Each row was made from one path, in order. Every step used is in the known rows, and no mark comes twice. Write each row's path.
(in the rows, 128 means zero)
Known rows:
bola-bimu-kavib: [115 117 146 143 109 135 148 115 112 125 204 110 142 112 102 107 125 119
 141 127 152 123 136  98 126 111 112 144  99 130 145 133  93 127]
tirufom-sose-bimu: [123 136 129 164 180 119 115  83 125 150  92 107 135 116 122 121 130 127
 123 107 139 126 129 150 137 123 113 116 158 113 113 128 105 100]
tirufom-sose: [125 142 140 162 172 125 117 127 116 144  87 113 136 127 112 133 132 121
 125 126 134 114 115 151 133 138 119 142 119 110 128 119 109 107]
bimu-kavib-dode-saker-tirufom-sose: [126 133 147 172 153 142 135 129  95 154  74 101 152 133  94 138 136  93
 112 141 154  83 111 151 137 123 120 145 107 130 133 112  74 133]
zikid-dode-saker-tirufom-sose-bimu: [126 134 125 160 175 128 124  81 124 150  64  96 145 118  97 139 136 108
 116 119 147 105 132 150 136 109 120 100 187 138 113 117  93 105]
saker-dode: [128 112 138 118 118 139 128 113 112 121 126 127 162 137 136 134 131 127
 134 141 144 124 111 106 139 118 125 100 211 111 125 164 146 131]
takiv-zikid: [120 142 126 161 106 108 137 141 129 149 123 136 125 133 135 111 125 117
 108 147 111 121 140 132 115 131 133 124  82 159 155 124 109 126]
rogadi-bimu-bola: [118 119 122 127 107 104 109 111 147 126  83 116 108 128 112 100 140 141
 157 135  76 139 116 113 139 122 114 143  81  91 109 157 133 126]
rogadi-bimu: [128 116 125 135 115 116 111 105 141 133  41 119 122 124 132 123 143 142
 135 126  85 117 105 119 126 126 129 132 142 113 122 138 141 129]
takiv-zikid-dode-saker-tirufom: [133 130 120 134 111 138 148 131 119 135  72 110 143 133  86 152 136  88
 107 157 136  83 136 129 124 103 144 103 154 183 138 105  97 142]
bola-bimu: [134 105 128 133 131 132 139 123 126 123 168 109 130 100 128 115 119 131
 151 113  97 125 125 114 132 121 119 134 143 122 138 126 127 124]
rogadi-bimu-kavib-dode-saker: [122 101 142 147 148 149 145  99  97 144 109 131 149 156 124 123 145 119
 111 157 110 115 101 121 143 128 125 124 125 111 138 119 118 147]
takiv-zikid-dode-saker: [124 130 122 138 160 131 148 111 119 134  95 133 141 151  93 145 142 112
 105 171 103 115 131 119 129 121 142  88 159 157 147  98 130 119]
bimu-kavib-dode: [118 106 147 145 122 158 149 120 108 139 171 126 146 143 134 119 134 124
 121 131 165 127 118 129 130 133 112 135 109  93 136 139  89 147]
takiv-zikid-dode-kavib-bimu: [133 114 117 140 133 135 159  82 145 144  54 132 133 121  72 145 143 148
 155 144 134 126 129 138 123 116 138 137  95 103 160 100 101  98]
saker-tirufom: [135 127 125 129  87 135 134 140 124 132  93 107 132 117 111 140 125  99
 123 128 154  91 134 136 123 108 133 132 129 162 125 126  95 148]
nuva-dode-saker-tirufom-sose: [130 140 140 164 166 123 127 137  96 152  33 106 135 133  92 141 137  89
 116 137 141  92 118 146 136 124 123 140 122 145 131 115  81 131]
saker-tirufom-sose-bimu: [126 136 127 165 160 122 118  89 124 152  75  96 136 110 113 126 129 111
 122 109 152 108 132 154 135 113 115 119 162 132 111 127  90 109]
bola-bimu-lezuso: [109 120 123 128 134 165 135 104 112 125 203 117 133 119  99 114 123 107
 142 127  95 125 133 119 118 114 112 139 186  98 128 115 124 148]
sose-tirufom-saker-dode-zikid: [117 116 136  97 154 109 133 117 120 116 143 137 133 147 123 124 133 145
 139 155 155 102 110 126 142 118  97  87 252 116 141 136 115 147]
sose-tirufom-saker-dode-kavib-bimu: [130 104 130 129 155 140 146  70 145 133  63 132 138 123  98 139 139 146
 169 143 147 122 116 144 140 114 128 137 104  69 164 107 116 101]
bola-bimu-rogadi: [125 112 139 134 104 151 160 108 129 131 160  93 117 118 118 111 129 106
 148 139  79 117 104 107 129 120 103 164 155 107 114 109 110 113]
zame-lezuso: [139 116 128 136  81 139 107 116  96 114 158 136 152 121 135 120 115 141
 111 132 147 117 127 115 112 133 147 110  89 144 116 102 120 122]
kavib-dode-saker-tirufom-sose-bimu: [128 125 130 168 171 132 125  84 113 159  71 100 143 121 118 127 134 113
 114 117 142 106 121 158 142 117 114 114 166 123 115 124  89 117]
bola-bimu-kavib-dode-zikid: [122 101 139 120 124 125 155 130  97 136 186 133 133 138 116 108 134 152
 137 137 145 106 106 119 134 126  87 123 204 120 135 140  74 167]
zikid-dode-kavib-bimu: [136 108 116 129 139 141 156  79 144 138  57 130 134 119  69 151 145 152
 163 137 141 129 125 137 127 115 136 138 111  93 150 102 108  99]
rogadi-bimu-kavib-dode-saker-tirufom-sose: [125 128 147 174 150 138 130 118 100 157  44  98 149 133  97 138 140  96
 114 142 140  80 104 149 137 123 120 147 114 124 132 116  79 133]
zikid-dode-kavib-bimu-bola: [123 115 117 121 124 121 140  92 148 129  93 124 118 124  68 120 142 147
 176 143 115 146 129 126 139 114 119 147  60  81 128 132 112 105]
nuva-dode-saker-tirufom: [135 123 127 129 121 125 141 139  97 139  53 117 127 136 100 140 135  84
 117 144 140  95 131 121 132 108 133 121 137 175 132 122  91 160]
kavib-dode-saker-tirufom-sose-bimu-lezuso: [105 130 125 154 165 169 128  74 101 152 133 111 144 137  95 123 133  90
 115 131 124 110 128 151 127 112 109 124 199  95 110 111  96 146]
tirufom-saker-dode-kavib: [138 112 131 131 141 124 129  81 120 131 103 141 151 141 136 136 142  97
 137 154 172 126 128 141 155 116 136 128 190 121 156  89 132 113]
kavib-dode-saker-tirufom-sose: [132 129 142 168 160 141 130 132 101 154  57 103 146 133 104 142 135  95
 113 139 139  84 108 159 139 128 122 140 120 127 130 110  86 131]
nuva-dode-kavib: [145 127 126 143 143 103 134 111 105 148  59 150 115 141 117 127 148  97
 141 133 164 140 138 130 142 123 128 147 164 145 150  98  99 127]
zoni-bimu: [118 132 129 121 139 137 141 144 149 141  95 133 122 112 103 126 118 114
 143 133 116 127 138 112 125 138 128 153  58  97 134 163 140 136]

Write each row's path:
[118 101 146 147 115 154 142 107 114 141 129 122 144 141 137 118 140 132
 124 128 144 122 106 125 129 133 112 136 118  84 133 143  98 148]
rogadi-bimu-kavib-dode
[118 106 123 116 128 118 136  84 143 125 104 125 121 128  87 113 138 144
 176 151 120 147 127 128 149 115 116 148  49  68 137 135 121 109]
tirufom-saker-dode-kavib-bimu-bola
[145 128 116 137 141 127 139  94 136 134  86 137 138 134  95 153 150 107
 139 142 167 127 137 140 136 114 141 124 209 141 145  72 117 103]
zikid-dode-kavib
[124 125 127 103 146  85 140 146  93 135 102 148 103 149 105 115 139 144
 137 137 142 123 124 108 130 128  95 112 224 153 130 149  84 167]
nuva-dode-zikid
[125  98 143 147 153 154 154 106  92 140 153 127 151 148 124 121 137 116
 116 154 113 117 108 119 145 127 122 126 126 113 144 115 112 145]
bola-bimu-kavib-dode-saker
[ 98 138 124 119 136 170 138 119 128 138 152 133 127 129  80 123 122  94
 137 141 108 126 142 118 114 126 118 151 124  79 125 141 134 156]
zoni-bimu-lezuso
[126 115 131 130 108 158 173  75 141 141  87 107 119 131  77 137 147 119
 156 155 112 119 105 124 126 116 115 166 135  86 123  91  96  94]
zikid-dode-kavib-bimu-rogadi
[131 113 132 144 112 149 147 114 100 144  97 107 148 134 110 134 134  91
 108 143 155  87 124 137 136 104 127 121 139 152 128 120  82 156]
sose-bimu-kavib-dode-saker-tirufom
[127 113 135 137 101 154 168  80 135 147  89 110 116 130  93 126 143 120
 156 153 104 119 101 126 129 118 112 180 107  83 125  96  97 101]
dode-kavib-bimu-rogadi
[127 108 138 132  98 156 169  74 130 144  87 109 127 133  95 129 144 118
 157 157 112 118  96 120 133 115 111 171 135  80 122 108 101 102]
saker-dode-kavib-bimu-rogadi
[115 132 125 145 153 101 117 103 118 142  81 105 112 129  94 103 137 111
 144 131 116 136 135 128 149 113 103 127 101 114 106 152  93 120]
nuva-dode-saker-tirufom-sose-bimu-bola
[123 114 120 127 117 116 135  96 142 134  99 125 112 123  81 108 138 147
 178 142 109 146 126 129 142 117 116 161  36  78 129 137 112 111]
dode-kavib-bimu-bola
[117 131 125 148 146 110 116  98 126 140 102 103 122 124  97 102 134 116
 142 132 114 130 131 137 149 112 107 130  97 110 102 144 102 115]
dode-saker-tirufom-sose-bimu-bola
[135 126 121 123 117 143 144 127 118 129  74 108 144 132  84 158 137  91
 113 151 141  84 131 128 127 102 142 106 167 172 128 106 104 143]
zikid-dode-saker-tirufom
[131  98 127 124 142 137 149  68 133 135  69 132 143 123  99 141 140 145
 163 147 142 128 118 138 141 116 131 142 101  78 159 114 120 107]
tirufom-saker-dode-kavib-bimu
[126 134 128 163 179 113 122  90 108 155  50 103 131 121 107 126 135 104
 118 116 144 111 133 145 139 114 114 111 166 138 114 128  85 117]
nuva-dode-saker-tirufom-sose-bimu
[128 123 123 122 171 137 144 105 119 123 100 128 145 149  90 153 144 117
 114 160 111 118 125 118 136 119 140  89 182 142 133 100 140 120]
zikid-dode-saker
[130 142 138 162 145 128 123 139 113 148  62  99 139 119 100 140 129 101
 122 126 151  89 119 156 130 124 122 146 117 135 127 118  84 122]
saker-tirufom-sose
[116 133 124 145 136 107 113 101 135 139 105 101 118 118 100 102 131 120
 148 123 122 133 135 138 143 112 104 133  97 107 102 150  98 113]
saker-tirufom-sose-bimu-bola
[128 134 128 166 168 122 120  85 116 154  69 100 139 117 110 127 132 109
 117 118 141 105 128 153 139 112 117 115 160 135 113 122  92 111]
dode-saker-tirufom-sose-bimu
[121 109 144 162 172 150 144  93  90 151 122 125 155 153 120 123 142 114
 107 152 128 116 109 135 147 128 119 121 129 109 135 116 104 135]
tirufom-sose-bimu-kavib-dode-saker
[115 109 138 103 151 137 126  99 124 109 135 126 155 140 144 139 130 115
 128 151 153 126 125 119 147 122 127  94 178 101 143 135 151 124]
tirufom-saker-dode
[129 105 130 113 132 124 145 136 105 139 147 142 127 148 129 118 135 157
 130 139 133 109 102 134 135 135  94 115 219 120 126 138  92 167]
kavib-dode-zikid
[131 139 139 165 158 131 126 133 105 150  58 102 144 128  96 143 134  94
 115 139 137  84 113 154 137 123 126 141 121 142 130 108  91 125]
dode-saker-tirufom-sose
[117 133 141 157 135 142 146  79 127 152 109  91 120 128 115 115 137 101
 128 135 110 117 109 132 133 120  98 151 165  98  97 110  95  95]
tirufom-sose-bimu-rogadi
[137 101 127 132 125 141 150  76 128 142  63 133 146 120  93 138 141 151
 165 141 141 126 110 131 137 115 132 144 114  84 150 126 115 110]
saker-dode-kavib-bimu
[120 104 137 121 119 120 146 125 101 141 138 137 130 148 117 110 142 158
 132 143 143 104  99 120 132 128  89 122 206 117 130 146  81 168]
rogadi-bimu-kavib-dode-zikid
[121 105 139 125 113 155 169  66 133 138  97 109 124 134  99 129 143 113
 154 163 112 120 102 125 137 117 113 167 122  73 131  95 105  98]
tirufom-saker-dode-kavib-bimu-rogadi
[118 111 146 161 131 155 145 101 106 152 142 109 152 133 126 121 134 114
 117 121 178 113 121 143 132 124 106 129 126  98 128 139  68 139]
saker-tirufom-sose-bimu-kavib-dode
[137 108 122 136 131 133 151  84 135 144  64 134 129 118  90 135 139 153
 164 135 130 129 120 142 131 119 133 159  78  93 151 108 109 109]
dode-kavib-bimu
[128 125 147 174 154 144 137 127  96 152  88  95 152 124  94 134 133  93
 119 137 143  82 110 147 139 122 117 146 115 128 136 112  73 130]
bola-bimu-kavib-dode-saker-tirufom-sose
[115 114 122 117 119 121 135 109 145 126 118 119 112 121  84 107 131 157
 172 136  96 147 125 120 136 121 113 148  23  72 120 158 116 118]
kavib-bimu-bola
[111 125 144 145 100 123 129 101 120 133 117 117 136 130 105 114 140 126
 129 135 145 118 123 103 121 114 119 144 103 121 132 142 103 131]
rogadi-bimu-kavib
[130 102 134 139 159 151 144 112 100 140 113 135 144 155 136 130 139 119
 110 155 102 120 104 135 146 134 129 117 139 113 136 112 129 147]
kavib-dode-saker
[109 133 135 120 201 129 122 108 166 106 130 124 108 134 143 131 122 110
 132 139 150 120 146 162 137 129 123 110  87  93 162  73 130 107]
sose-tirufom-saker
[117 111 127 122 143 119 133  84 153 122  97 123 117 127  91 110 137 141
 181 149 121 141 124 136 148 113 114 143  50  59 142 129 119 104]
sose-tirufom-saker-dode-kavib-bimu-bola
[132 109 134 144 100 149 144 122 104 143  70 109 146 136 110 136 138  95
 112 149 136  80 112 130 132 108 131 129 133 148 131 120  91 162]
rogadi-bimu-kavib-dode-saker-tirufom
[120 113 139 135 131 123 148 122  96 149 142 124 137 141 107 114 137 140
 124 134 170  94 108 136 134 122  85 120 211 127 125 141  54 164]
saker-tirufom-sose-bimu-kavib-dode-zikid
[111 138 143 162 148 134 140  82 107 142 127 101 155 127  74 129 138 103
 116 134 186 108 143 122 129 101 115 116 137 140 127 124  71 113]
zikid-dode-saker-tirufom-sose-bimu-kavib
[121 122 142 160 133 155 155  78 116 158  92  87 127 136 115 119 141  90
 119 144 107 102 101 137 137 118  99 147 172 102  99 104  84 110]
kavib-dode-saker-tirufom-sose-bimu-rogadi
[110 130 124 116 124 120 131 139 153 131 122 125 107 120  91 103 123 120
 163 140 100 146 140 107 138 130 114 159  26  80 119 176 135 131]
zoni-bimu-bola
